Each row comes from the steps of one walk. Every step used is in the known rows, and no mark comes twice. Write the walk behind each row, first mark first.
In the rows, zero is written as 128.
Known rows:
D, P, W: [115 110 174 145 134 135 132 100 143  61 123 101 120 124 116 139  84 132
  85 159  72 132 127 118 110 140 144 162 146 128 130 112  89 177 122 147]
K, D, X, A: [102 100 165 146 128 145 121  83 103 102  49 146 130 167 152 162 127 124
 129 126 108  74 121  58  86 148 106 126 154 126 162 118 104 132 116 117]
K, W, P: [113  82 157 144 143 134 108  92 146  78 102 118 109 167 127 171 103 144
 129 185 161 105 137  92 153 147 119 169 134 116 150 116 121 149 123  99]
Z, D, P, W: [103 111 179 165 153 142 119  81 112  32 115 111 150 139 140 153  93 136
  55 159  75 117 108 111 117 135 131 157 144 112 126 127 101 194 137 142]
Z, W: [ 92  96 171 136 118 132 122 107 117 102  93 141 117 163 115 155 135 153
 152 157 149 101 117  99 140 150 130 141 125 113 155 112 104 129 111  87]
A, X: [104 107 148 129 100 122 123 102  98  84 104 129 129 118 115 164 121 154
 132 167 139  98 130  71 135 134 126 122 131 123 151 140 132 137 135 121]
Z, W, K, D: [120 126 182 124 147 151 111  84  74  92  68 144 130 153 120 177 134 170
 164 173 181  89 128  64  88 152 130 135 124 118 154 112 122 125 106  84]
D, Y, G: [132 122 150 143 129 164 106 107 139  94 133 128 102 151  82 143 101 102
 157 125 136 133 151  62 152 114 149 137 127 110 114 111 113 143 121 150]
X, D, Y: [133 103 163 130 107 147 102 109 112 100 113 148 111 168 100 137 116 127
 121 161 147 101 147  48 149 123 143 162 125  91 120  87  98 135  94 133]
P, D: [131  96 156 136 122 158 136 101 114 102  89 132 113 134 103 151 102 126
 108 151 159 119 157 115 139 157 117 154 127 115 147 113 126 132 117 111]
W, P, D, Y: [131  86 142 149 149 154  94  90 119  84  77 137  96 164 114 161  82 101
 112 145 172 120 172 122 164 147 107 165 108  68 132  87 127 138 105 103]
P, W, K, D: [165 142 172 131 144 173 120  82  90  72  90 121 137 122 122 170 109 159
 111 185 134 131 151  63  83 148 125 150 141 129 135 106 105 157  96 128]
K, D: [114 111 156 138 138 161 116  87  96 106  95 130 120 151 130 152 120 138
 133 155 138 102 126  70 116 160 122 161 150 116 141 125 116 124 118 106]
A, X, D: [124 102 147 119  78 118 111  99  96  98 104 127 133 132 124 162 136 166
 119 192 154  80 115  49 125 140 143 151 140 117 134 102 109 137 120 133]
P, W: [137 119 170 146 118 150 130 110 132  80 116 122 128 134 114 149 101 146
 103 166 101 142 136  99 132 144 123 153 142 130 138 103  90 163 105 125]
W, X, A: [117 117 144 148 127 134 118  77 112  85  66  98 104 163 113 181 117 140
 132 148 134 113 140  92 122 146 121 103 134 164 180 110 116 142 128 160]
K, W: [109  95 168 144 120 152 142  99 142  79 112 130 108 148 107 156  99 154
 127 174 138 103 147  69 148 130 125 159 137 119 155 131 121 135 121 106]
Y, D, X, W, P: [ 86  72 147 159 163 121  92  81 122  55  77 116 131 187 109 162 104 118
 146 174 163 119  92 116 116 160  88 129 105 132 186 107 104 135 122 133]
W, P, D: [138  87 138 142 141 137 108  96 117 102  82 126 113 156 121 169 105 116
 108 161 180 120 143 139 140 173 110 169 117 107 134  95 125 141 124 105]
P, D, Z, W, X: [112  89 158 162  94 164 128  68 115 115  33 100  64 141  93 186 122 164
 156 181 169  89 160 120 137 188  91 104 108 117 162  89  90 169 122 107]
A, X, D, E: [115  92 154 129  76  96 109  94  77 104 107 161 112 128 111 176 161 184
 142 209 152  90 118  64 104 150 159 124 162 125 159  83 108 138 113 139]
G, Y, W: [100 120 143 143 117 162 106 145 123 102 116 114 109 118 146 140 116 141
 101  91 166 141 127 100 146 170 115 137 114  99 136 149 102 118 155 137]
A, X, W, P: [ 95  98 115 136 116 117 108  81  99  49  83 105 122 159 138 181 118 134
 135 198 154 103  99 110 138 167 122 147 130 127 172 104 120 146 124 135]
X, W, K: [137 133 147 135 137 151 137 102  78  52  96 132 131 153  84 166 121 134
 126 189 162 126 123  89 105 157 140 137 102 152 178 118 129 137 104 161]
W, K, D, X, A: [136 122 175 135 151 142 115  88  77  81  44 150 143 154 136 185 135 138
 127 139 137  73 129  48  60 138 115 102 131 137 168 122 128 139 110 132]
K, D, Y, W, P: [102 110 142 151 150 164  54  80  99 107  82 117 104 147 150 164  99 104
 137 128 176 134 138  95 125 152 112 169 126  62 130 101 104 130 113 102]
Z, W, P, D, Y: [108  73 156 145 138 147  94  79 126  88  61 142  92 177 122 163  95 121
 145 143 185 105 159 128 167 150 106 161 104  57 144  70 106 139  98  69]
G, Y: [112 114 148 138 122 152 127 142 128  88 119 134 105 144 135 132 121 151
 107 108 152 117 131  78 161 166 113 141 126 111 139 155 119 122 149 130]
G, Y, W, K, D, Z: [130 156 150 135 118 202 100 128  68 103  71 116  93 104 147 165 140 167
 106 123 198 118 149  62 103 199  94 125 104  87 118 153  94 147 145 134]
G, Y, W, X, D: [129 105 125 146  92 146  79 111 128 112 103  85  93 133 139 151 121 162
 119 126 188 119 125  89 130 183 120 125 132 125 146 110  85 125 152 179]
D, X: [121  81 167 150 123 125 121 118 124 106 102 140 143 149 103 147 124 134
 131 134 113  91 113  78 121 141 124 117 125 124 159 136 124 138 135 124]
P, W, X, A: [132 122 151 161 116 148 121  69 133  68  66  85 108 151 124 185  98 148
 110 164 100 135 151 102 114 144 111 116 147 171 168  83  80 170 112 168]
W, X: [125 104 149 152 133 131 112  85 116  96 103  96 111 144  93 163 112 148
 142 163 145 117 132  92 129 148 123 112 128 153 168 127 131 138 138 152]
P, D, X, W: [123  71 144 156 112 160 144  88 123  78  59 137 122 155 105 149  98 118
 125 158 132  89 125 127 117 165 110 138 126 122 188  97 103 134 111 129]
W, X, D, P: [135  91 154 140 120 108 106  69 125  86 109  89 105 155 105 153 104 146
 121 179 126  92 117  91 103 148 158 140 144 148 143  97 109 155 135 182]
P, W, X: [142 112 155 163 118 150 119  78 134  81 101  81 110 131 100 163  92 155
 123 177 105 136 147 104 124 147 121 119 141 154 161  99 100 167 125 161]
K, D, Z, W, X, A: [ 87 118 155 155 102 171 113  49  91 109   4 103  67 179 139 194 142 171
 166 169 138  72 131  71 108 185  91 105 142 130 172  90  69 162 110 108]

Write each row's walk:
[121 133 154 129 162 154 130  65  73  35  74 113 120 155 112 160 100 133
 123 182 135 107 111  94  67 164 151 167 132 137 165 116 127 144 111 158] => X, W, K, D, P
[148 136 169 125 153 158 119  89  64  85  89 137 135 136 109 168 125 147
 132 168 171 107 140  56  85 152 126 143 127 125 143 130 143 128 114 121] => W, K, D
[ 98  57 158 149 127 115 104  80 131  92  16 145 117 192 156 193 121 125
 137 128 161  73 128 142 115 165  94 129 122 106 170  71  91 151 112  80] => Z, W, P, D, X, A
[107  87 152 151 115 139 132 104 116  74  88 132 131 164 108 145 120 125
 140 157 112  91 103  98 117 154 125 129 128 136 187 115 108 142 114 145] => D, X, W
[ 92 117 129 132  93 140 135  85  95  53  87 118 119 138 117 166 115 149
 135 191 134 100 111  88 132 149 128 143 133 137 184 121 119 132 120 140] => A, X, W
[161 110 157 152  68 158 111  84 130 104  82  79  88 145 101 166 122 177
 110 220 114 110 140  72 122 181 121 128 141 142 130  66  44 203 110 165] => P, W, X, D, Z
[118  86 163 134  90 123  82 110 103 125  67 128  94 202 132 172 161 163
 140 203 172  77 102  90 138 198 125 162 120  93 114  67  54 181 106  90] => X, D, Z, W, P
[124  46 160 158 134 134 118  79 160  84  63 127 108 157 132 179  83 133
 122 165 159  77 154 111 134 147  96 148 129 100 160 100 121 151 132  88] => K, W, P, D, X
[125  98 165 124 116 109 119 107 121  93 116 126 124 159 113 134 117 134
 101 169 123  93 107  87 110 147 163 175 143 120 121 100  98 156 122 151] => X, D, P
[139 104 161 141 137 132 133 110  88  56  83 137 148 155  87 162 121 137
 139 168 139  97 111  79  87 147 134 103 103 144 195 123 130 143 113 158] => D, X, W, K
[118  81 158 142 101 115  98  71 120 112  82 111 112 177 102 171 134 177
 167 192 168  76 112  81 122 158 141 124 140 142 164  66  87 141 115 126] => Z, W, X, D
[127  75 150 158 150 117  99  89 105 107  86 156  91 154 112 186 130 137
 127 175 185 126 144 157 123 186 125 146 141 109 159  74 121 148 118 120] => W, P, D, E
[158 130 163 120 118 149  78 116  81  92 106 132 126 120  97 165 120 130
 116 156 189 130 154  53 104 125 148 138  93  86 128  93 106 131  98 155] => X, D, Y, W, K
[124  88 122 144 136 152 120  81 114  71  66 119 106 179 128 166 100 105
 112 181 177 123 128 156 138 189 108 176 119 124 167  76 106 139 108 123] => X, W, P, D
[ 88 117 156 134 146 149 115 123 130  68 118 123 103 147 114 132 105 151
 108 118 183 143 137  75 161 154  75 129 110 114 141 152 113 109 156 132] => G, Y, D
[154 135 180 150 146 150 117  84  75  80 100 157 119 122 111 188 133 179
 131 203 144 134 153  81  60 160 141 129 157 134 154  86 101 156  91 139] => P, W, K, D, E
[108  97 167 149 122 124 121 113 121  90  70 144 131 164 129 166 131 126
 124 120 106  90 118  76 108 137 116 109 130 136 172 120 112 140 122 133] => D, X, A
[114  91 154 156 122 148 130  67 149  77  95  95  91 143  95 170  90 166
 149 185 145 101 158  68 137 134 122 123 140 151 180 124 128 141 135 135] => K, W, X
[ 71 108 162 135 160 136 118 117 136  51 121 106  98 142 117 126  86 143
  92 113 158 136 127  96 136 147 100 141 115 110 136 162 115 125 170 147] => G, Y, D, P
[120 106 161 160 143 151 116  38 135  68  85  68 104 132 133 158  68 148
 118 172  84 113 134 108  87 155 134 148 171 144 149 101  90 171 128 155] => K, D, P, W, X
[ 93 134 183 130 136 160 113 133  89  68  75 131  86 141  98 167 147 196
 132 152 219 118 141  60 136 175  72  87  69 102 138 145  95 151 142 107] => G, Y, D, Z, W, K
[ 98  89 160 154 121 123 107  75 119  97  83 103 102 161  98 168 121 168
 174 168 155  99 125  99 133 153 125 108 128 143 183 109 116 139 130 117] => Z, W, X
[109 108 125 148 137 141  75 140 125 104 109 102 105 137 167 156 119 133
 104  94 188 146 113 125 149 186 105 151 110  90 128 136 100 128 160 133] => G, Y, W, P
[129  99 161 157 133 129 117  65 147  59 106  66 103 124 107 153  71 150
 105 174  78 135 139 123 107 144 142 130 148 151 152 109  97 185 138 174] => D, P, W, X
[ 94  98 163 144 117 131  95 113 105 111  69 124  93 177 128 178 152 161
 151 176 164  97 110 111 148 191 111 142 106  93 133 102  86 179 117  83] => D, Z, W, P
[132 111 158 143 100 180 138 111 106 115  67 125  86 126  97 162 118 130
 106 168 153 110 160 104 146 182 100 144 110  97 127 112 101 166 116 112] => P, D, Z
[105 120 158 147 121 167  91 117 116 100 110 129 107 114 102 148 101 110
 127 116 150 146 148  89 145 124 131 142 107  80 143 120 109 129 111 130] => D, Y, W
[113 110 162 152 136 148 113  85  84 111  99 164  99 146 119 168 145 161
 155 173 143 105 128  91  97 173 138 143 173 123 163 102 114 122 114 119] => K, D, E
[103  87 151 154 125 161 128  71 108  83  64 135 132 173 130 148 115 126
 151 161 114  78 104  81  94 166 117 146 151 126 185 110  99 126 108 130] => K, D, X, W
[115  84 134 163 140 122  81  96 101 121  80 136  94 122 128 197 131 129
 127 153 205 153 138 182 105 189 122 140 129 100 156  73 107 144 126 124] => Y, W, P, D, E
[ 78 105 176 134 167 119 117  92 117  66 118 107 117 135  81 142  92 125
 111 153 141 143 121 104 115 128 117 142 111 122 139 140 123 140 142 137] => Y, D, P
[122  88 128 149 142 169 109  75 117  54  57 132  89 186 118 162  78  90
 123 165 173 120 152 138 160 163 105 177 110  83 163  69 109 142  89 124] => X, W, P, D, Y
[122  99 159 122  79 107 121  84 130  61 108 100 125 114 137 154  95 162
  83 200  88  99 115  75 105 128 155 162 163 120 117  88  74 179 122 155] => A, X, D, P, W
[ 80 109 164 153 148 129 116 119 114  74 126 157  83 147  99 149 135 173
 128 139 187 144 136  96 134 164  99 109 130 117 165 137 112 109 147 142] => G, Y, D, E
[161 144 155 130 155 187 101  80  97  81 110 132 116 146  84 167 107 115
 161 140 170 122 165  31 106 118 147 137 125 111 115 111 132 135 115 146] => W, K, D, Y, G
[150 128 178 128 153 127 128 105 115  47 117 107 134 112 101 164  94 146
  84 173 108 140 142 103  84 135 153 143 117 133 124 123 113 183 117 155] => D, P, W, K
